Each row was made from one walk, in order. Every step used is in the known rows, and no mark comes twice. Write each row's walk.
Known rows:
H, C: [-1.738  1.799 -0.464 -1.692  1.741 -1.100 -0.333 -1.940 -0.871  2.294
 -0.295 -1.807 -0.441 -0.123 -1.375  1.049  1.442 -0.203  0.769 -2.509
  1.294  2.776  0.234 -1.571 -0.498]
Z, H: [-1.165  1.297 -0.439 -1.341  1.331 -1.301 -0.399 -1.032 -1.673  0.466
 -0.891 -1.861  0.569 -1.683 -1.333  0.631  0.921  0.203 -0.188  0.395
 -0.079  2.029 -0.337 -2.445 -0.583]
X, J, K, M, S: [-0.302  2.050  0.131  0.106 -0.044 -1.401 -0.770 -2.068 -0.987 -1.250
 -0.004 -0.697 -0.183 -0.107  0.393  1.199  0.244 -0.484 -0.657  0.083
  0.040  5.226  0.882 -0.615 -0.449]
C, H, Z, J: [-2.118  1.296 -0.970 -0.496  0.719 -1.421 -1.486  0.042 -2.109  2.389
 -1.133 -1.720 -2.500 -0.576 -0.461  1.376 -0.875 -0.800 -1.249  1.872
  0.499  3.052 -0.232 -1.923 -0.071]
C, H, S, M: [-1.378  0.172 -0.142  0.968  3.078 -1.447 -0.876 -0.007 -1.758  0.978
 -0.935  0.084 -2.034 -1.912 -1.033 -0.108  0.187 -0.266 -1.338  0.710
  1.732  3.992  0.674 -0.877  0.071]
X, J: [-0.138  2.002 -0.401 -0.450  1.051 -1.230 -1.049 -1.190 -1.032  1.362
 -0.274 -1.030 -1.266 -0.336 -0.299  1.404 -0.472 -0.535  0.570 -0.876
  1.248  3.520 -0.421 -1.666 -0.051]
X, J, Z, H, S, M, T: [ 0.926  0.464 -0.273  2.100  1.298 -1.470 -0.980  0.427 -1.417 -0.839
 -0.020  0.248 -2.382 -2.577  0.484  1.713  0.001 -0.209 -1.926 -1.008
 -0.662  4.997 -1.642 -2.016 -0.384]
K, M, S: [ 0.180  1.488  0.482 -0.882 -1.614 -1.372  0.003 -2.795 -1.236  0.521
 -0.216 -1.296 -0.441  0.141 -0.773  0.447  1.336  0.215 -1.181 -1.405
  0.628  4.456  1.070 -0.067 -0.096]
M, S, H, Z: [-0.234  0.657  0.159 -0.428 -0.413 -1.332 -0.141 -0.277 -1.703  3.521
 -0.465 -3.580 -1.799 -1.516 -1.603  0.736  1.129 -0.017 -0.740  1.973
  0.766  4.369  0.137 -0.476 -0.121]
C, H, Z: [-1.807  1.580 -0.323 -0.136  0.642 -1.539 -1.242  0.016 -1.830  2.222
 -0.934 -1.790 -2.601 -0.316 -0.897  1.353  0.297 -1.004 -1.265  1.353
  0.526  3.976 -0.056 -1.045  0.180]
S, H, C: [-1.519  1.135 -0.518 -1.748  2.628 -0.843  0.143 -0.778 -1.208  2.548
 -0.314 -2.144 -0.149 -1.490 -2.432  1.057  1.247  0.114  1.204  0.490
  2.112  2.531  0.470 -1.800 -0.677]
S, H, Z, J, K, M, T: [-0.763  0.292  0.303 -1.619  0.240 -1.374 -0.103 -0.544 -1.594 -0.803
 -0.168 -1.590 -1.080 -1.134 -0.925  1.869 -0.653  0.733 -0.338  3.754
 -0.053  3.600  0.378 -1.704 -0.904]
X, J, K: [-1.135  1.843 -0.278 -0.412  2.332 -1.482 -1.319 -1.235 -1.011 -0.662
 -0.357 -1.337 -0.416 -0.299  0.370  1.227 -0.603 -0.585  0.751  0.448
  0.536  3.817  0.063 -1.592 -0.601]
J, K, M, T, H: [-1.089  1.228  1.303 -1.388  0.075 -1.369 -0.479 -1.874 -0.686 -4.391
 -0.082 -0.763  0.310  0.076  0.402  1.011  0.142 -0.210 -1.056  0.691
 -0.860  5.032  1.139 -0.829 -0.710]
Z, J, K, M, T, H: [-1.541  0.935  0.432 -1.879  0.306 -1.222 -0.850 -1.777 -1.015 -3.851
 -0.326 -0.803  0.497 -0.285  0.921  1.007 -1.258 -0.024 -1.015  1.168
 -0.816  3.752  0.810 -2.012 -0.976]
S, M, T, H, Z, J, X: [-0.466 -0.313 -0.776 -1.034  0.093 -0.940 -0.886 -1.103 -1.384 -1.224
 -0.654 -0.336 -1.546 -1.953  1.298  1.275 -1.287  0.178 -1.418  2.265
 -2.053  3.291 -0.605 -2.394  0.094]
C, H, S, M, K: [-0.794 -0.142 -0.275  1.191  3.609 -1.750 -1.266  0.264 -1.084  0.068
 -0.803  0.261 -1.182 -1.918 -0.770  0.226 -0.557 -0.953 -1.450  0.900
  1.467  4.881  0.583 -1.147 -0.285]
X, J, Z, H, S: [ 0.199  1.300 -0.735  1.186  1.049 -1.678 -1.534  0.570 -1.527  1.004
 -0.219 -1.525 -2.592 -1.030 -0.253  1.503  0.305 -0.520 -2.367 -2.241
  0.075  4.813 -1.484 -2.092 -0.246]
T, M: [-0.044  1.027 -0.142 -0.466  0.147 -1.318 -0.213 -2.311 -1.427  0.721
 -0.477 -1.298 -1.212  0.459 -0.695  0.474  0.456 -0.315 -1.338 -0.305
  1.059  3.954 -0.279 -0.912 -0.290]
M, T, H: [-0.339  1.038  0.985 -1.019 -0.121 -1.050 -0.654 -0.900 -0.718 -1.300
 -0.280 -1.346 -0.626 -0.990  0.149  0.980  0.075 -0.632 -0.413  0.076
  0.016  4.350 -0.258 -1.236 -0.300]
M, T, H, Z, J, X: [-0.300  0.296 -0.592 -1.546 -1.696 -1.081 -1.173 -0.880 -1.207 -0.158
 -0.571 -1.632 -1.795 -0.925  0.840  1.722 -0.626 -0.454 -1.334  1.514
 -1.592  3.761 -0.955 -2.091 -0.022]
X, J, Z, H, S, M, K: [ 0.665  0.503 -0.878  1.712  2.675 -1.846 -1.761  0.814 -0.986 -0.790
 -0.077 -0.362 -1.816 -1.927  0.447  1.602 -0.929 -0.819 -2.500 -1.285
 -0.657  5.427 -1.291 -2.590 -0.453]
J, K, M, S: [-1.063  1.361  0.618 -0.997  0.111 -1.694 -0.331 -2.798 -1.212 -1.640
 -0.377 -1.792  0.503  0.160 -0.033  0.214  1.226  0.157 -0.905  0.286
 -0.184  4.615  1.475 -0.121 -0.645]
J, X: [-0.246  0.392 -1.525 -1.824  0.785 -1.482 -0.747 -2.859 -1.410  1.219
 -1.163 -1.455 -0.085 -0.606 -0.246  0.490  0.975  0.214  0.521  0.626
  0.357  2.183 -0.268 -1.484  0.056]
M, S: [-0.266  1.063  0.079 -0.445 -0.092 -1.452 -0.493 -1.998 -1.307  2.225
 -0.690 -2.455 -0.413 -0.892 -0.479  0.012  1.321 -0.162 -0.166 -0.736
  0.894  3.814  0.268 -0.322 -0.278]
K, M, T, H, Z, J, X: [ 0.136  0.682 -0.316 -1.975 -2.979 -1.056 -0.645 -1.848 -1.158 -1.600
 -0.169 -0.423 -1.515  0.025  0.575  1.979 -0.491 -0.037 -2.327  0.770
 -1.755  4.307 -0.104 -1.769  0.119]

Which walk is each row?
[ 0.681  0.627 -0.230 -0.272  0.910 -1.705 -0.678 -1.997 -0.657 -0.357
 -0.272 -0.855 -0.233  0.446 -0.187  0.869 -0.408 -1.180 -1.472  0.151
  0.618  5.033 -0.329 -1.321 -0.718]	T, M, K
[ 0.349  0.215 -1.200 -1.523 -2.291 -1.182 -0.039 -1.921 -1.911  1.873
 -0.503 -1.735 -1.164 -1.030 -0.938  1.178  0.610  0.658 -1.809  2.500
 -0.255  3.715  0.605 -1.162  0.003]	K, M, S, H, Z, J, X
[-1.028  2.472  0.371 -0.473  0.047 -0.775 -0.716 -1.216 -0.244 -3.137
  0.609  0.186 -0.233 -0.107  0.509  2.317  0.000 -1.135 -0.920 -0.767
 -0.774  5.727  0.646 -1.525 -0.638]	X, J, K, M, T, H, C
[-2.020  1.457  0.321 -1.560 -1.577 -1.315 -1.315 -0.601 -1.355 -1.092
 -0.238 -3.307 -1.873  0.706  0.587  0.919 -0.888 -0.480 -3.587  0.536
 -1.712  5.254  0.923 -1.489 -0.186]	T, H, Z, J, K, M, S
[ 0.214 -0.397  0.151  1.155  1.657 -1.759 -0.632 -0.037 -1.707 -0.929
 -0.478 -0.801 -1.895 -2.485 -0.024  0.739  1.088  0.475 -2.232 -1.221
 -0.803  4.325 -1.321 -1.646 -0.558]	J, Z, H, S, M, T
[-2.261  0.751 -0.520 -1.886  2.754 -1.641 -1.248 -1.806 -1.522 -0.594
 -1.006 -2.329  0.421 -0.366  0.253  0.300 -1.043  0.307  0.823  1.188
  0.491  1.949  0.274 -2.313 -1.100]	Z, J, K
[-2.553  1.431 -0.548 -0.770  0.532 -1.583 -1.370 -0.615 -2.032 -0.378
 -0.836 -1.061 -1.775  0.135 -0.148  1.480 -0.855 -0.569 -1.994  2.337
 -0.384  3.907  0.742 -1.632 -0.327]	C, H, Z, J, K, M
[-0.805  0.607  0.023 -0.677  1.356 -1.548 -0.394 -0.127 -1.496  1.413
 -0.622 -2.072 -0.564 -1.649 -2.081  0.120  1.285  0.460 -1.201 -0.957
  0.781  3.021 -0.236 -1.988 -0.473]	Z, H, S
[-1.464  1.083  0.051 -1.322 -1.097 -1.735 -0.864 -1.593 -1.629  0.347
 -0.389 -2.825 -1.494  0.518  0.048  1.035 -0.310  0.246 -1.840  0.587
 -1.005  4.277  0.639 -1.133 -0.520]	H, Z, J, K, M, S
[-0.863  0.056 -0.015 -0.268  2.577 -1.409 -0.211 -0.180 -1.653  0.361
 -0.686 -1.080 -0.621 -2.500 -1.601 -0.138  0.725  0.837 -1.322 -0.127
  0.271  2.774 -0.030 -2.202 -0.362]	Z, H, S, M
[-0.636 -0.146  0.384 -0.258  2.812 -1.600 -0.464 -0.922 -1.223  1.124
 -0.483 -1.230 -1.962 -1.157 -1.204 -0.345  0.164  0.777 -0.684 -1.269
  1.703  3.590  0.415 -0.959 -0.050]	H, S, M
[-0.689 -0.011  0.530 -0.404  2.633 -1.519 -1.362  0.388 -0.353 -1.286
 -0.232 -1.565 -1.431 -0.833 -0.183  0.031 -1.259 -0.674 -2.550 -1.105
  0.377  5.431  0.561 -1.733 -0.165]	T, H, S, M, K
[-0.752  0.939 -0.318 -0.711  0.978 -0.823  0.281 -1.075 -1.261  3.291
 -0.305 -2.531  0.079 -2.083 -1.908  0.555  2.061 -0.139  0.467  0.606
  1.620  3.676  0.632 -0.798 -0.603]	M, S, H, C
[-0.675  0.526  0.963 -0.497  0.515 -1.024 -0.585 -0.409 -1.005 -1.377
 -0.216 -0.898 -2.168 -1.455  0.476  1.209 -0.770 -0.132 -1.363  0.859
 -1.233  4.458 -0.152 -1.409  0.125]	S, M, T, H, Z
[-0.370  0.182 -0.187 -0.757  3.586 -1.663 -0.887 -1.546 -0.604 -1.131
 -0.592 -0.519  0.373 -1.379  0.067  0.586 -1.232 -0.251  0.266  0.463
  0.325  3.401  0.353 -1.881 -0.546]	S, M, K
[-1.609  0.662 -0.126 -2.112  1.022 -1.454 -0.418 -0.402 -1.867  0.097
 -0.390 -2.536 -1.394 -0.417 -1.253  1.400 -0.993  0.743 -0.708  3.212
  0.243  3.194  0.793 -1.977 -0.675]	S, H, Z, J, K, M
[-0.711  0.123 -2.125 -2.217  0.926 -1.362 -1.101 -2.609 -1.702  1.439
 -1.328 -1.265  0.082 -0.831  0.223  0.527 -0.476  0.526  0.566  0.995
  0.401  1.090 -0.439 -2.605 -0.350]	Z, J, X
[-1.007  0.698  0.206 -1.644  0.744 -1.502 -0.450 -2.543 -1.233 -2.819
 -0.435 -0.482  0.750 -0.347  0.534  1.039 -0.643  0.567  0.379  1.112
 -0.158  2.966  0.526 -1.729 -1.197]	Z, J, K, M, T
[-0.630 -0.011 -0.300  0.716  2.392 -1.840 -0.967  0.080 -1.931 -0.051
 -0.662 -1.792 -2.297 -1.730 -0.462  0.338  0.864  0.552 -2.795 -1.650
 -0.395  3.832 -0.911 -1.938 -0.336]	J, Z, H, S, M
[ 0.590  0.498 -0.010  0.449 -1.446 -1.164  0.248 -0.915 -1.858  2.861
 -0.166 -2.688 -2.273 -0.791 -1.407  0.749  1.158 -0.393 -2.490  2.240
  0.553  5.432 -0.203 -0.224 -0.178]	T, M, S, H, Z
[-0.297  1.738  0.176  0.024 -0.423 -1.332 -0.494 -0.513 -1.256 -0.049
  0.241 -1.705 -1.567 -0.537 -0.560  1.858  0.037 -0.385 -1.304  2.129
 -0.259  5.736  0.795 -0.729 -0.310]	X, J, K, M, S, H, Z
[-1.020  0.974  0.631 -1.033 -0.257 -1.609 -0.072 -1.227 -1.468 -0.446
 -0.176 -2.737 -0.851 -0.301 -1.050  0.862  1.045  0.334 -1.388  2.255
 -0.356  5.086  1.419 -0.186 -0.534]	J, K, M, S, H, Z
[-0.531 -0.200  0.353  1.397  2.325 -1.381 -0.488 -0.095 -1.524  0.078
 -0.708  1.052 -1.720 -2.599 -0.696  0.314  0.471 -0.317 -0.827  1.265
  1.397  4.436  0.236 -0.562 -0.131]	C, H, S, M, T
[ 0.579  0.815 -0.088  0.444 -1.231 -1.255 -0.009 -2.524 -1.499  1.628
 -0.388 -1.590 -1.011 -0.217 -0.397  0.040  1.360 -0.503 -2.003 -0.223
  0.683  5.021 -0.135 -0.083 -0.284]	T, M, S
[-0.824  0.368 -1.776 -2.150 -0.297 -1.548 -1.244 -1.676 -1.821  2.727
 -1.031 -2.568 -1.986  0.010 -0.022  1.307 -0.567  0.345 -0.645  0.904
 -0.527  2.082 -0.794 -2.323  0.075]	H, Z, J, X
[-1.625  0.671 -2.140 -0.657  0.321 -1.413 -1.573 -0.689 -2.242  2.322
 -1.434 -1.163 -2.183 -0.925 -0.008  1.392 -0.365 -0.708 -1.303  2.813
 -0.236  2.720 -0.488 -2.081  0.169]	C, H, Z, J, X
[-1.586  1.389  0.637 -1.834  1.388 -1.749 -0.467 -2.632 -1.127 -2.410
 -0.423 -1.402  0.386  0.725 -0.400  0.537  0.500  0.359 -0.258  0.046
  0.163  3.683  1.329 -0.871 -0.688]	J, K, M
[ 0.005  0.403  1.274 -0.348 -0.114 -1.280 -0.653 -0.119 -0.595 -0.488
 -0.034 -1.510 -1.625 -0.885 -0.483  0.559  0.398 -0.410 -1.196 -1.199
  0.758  5.195 -0.158 -0.851 -0.210]	M, T, H, S
[ 0.795 -0.380 -1.728 -0.122 -1.892 -1.055 -0.064 -1.556 -2.182  2.966
 -0.675 -2.037 -1.850 -1.314 -0.557  0.821  0.520 -0.091 -2.584  3.730
 -0.187  4.321 -0.605 -1.191 -0.151]	T, M, S, H, Z, J, X
[-0.327  1.431  0.084 -1.036 -0.632 -0.845  0.690 -1.951 -1.196  1.508
  0.067 -1.436  0.004 -0.955 -2.074  0.967  2.058  0.226 -0.784 -0.229
  1.290  4.317  1.381 -0.501 -0.415]	K, M, S, H, C
[-0.470  0.406 -0.411 -0.780 -0.333 -1.230 -0.400 -0.205 -1.898  3.725
 -0.626 -3.532 -1.690 -1.696 -1.199  0.851  0.106  0.227 -0.730  2.426
  0.774  3.503  0.000 -1.269 -0.325]	M, S, H, Z, J
[-1.385  1.079 -0.450 -1.883  0.149 -1.586 -1.143 -0.781 -1.687  2.616
 -0.662 -3.014 -2.446  0.344 -0.507  1.302 -0.965  0.203 -0.615 -0.121
  0.195  2.536 -0.564 -2.127 -0.205]	H, Z, J
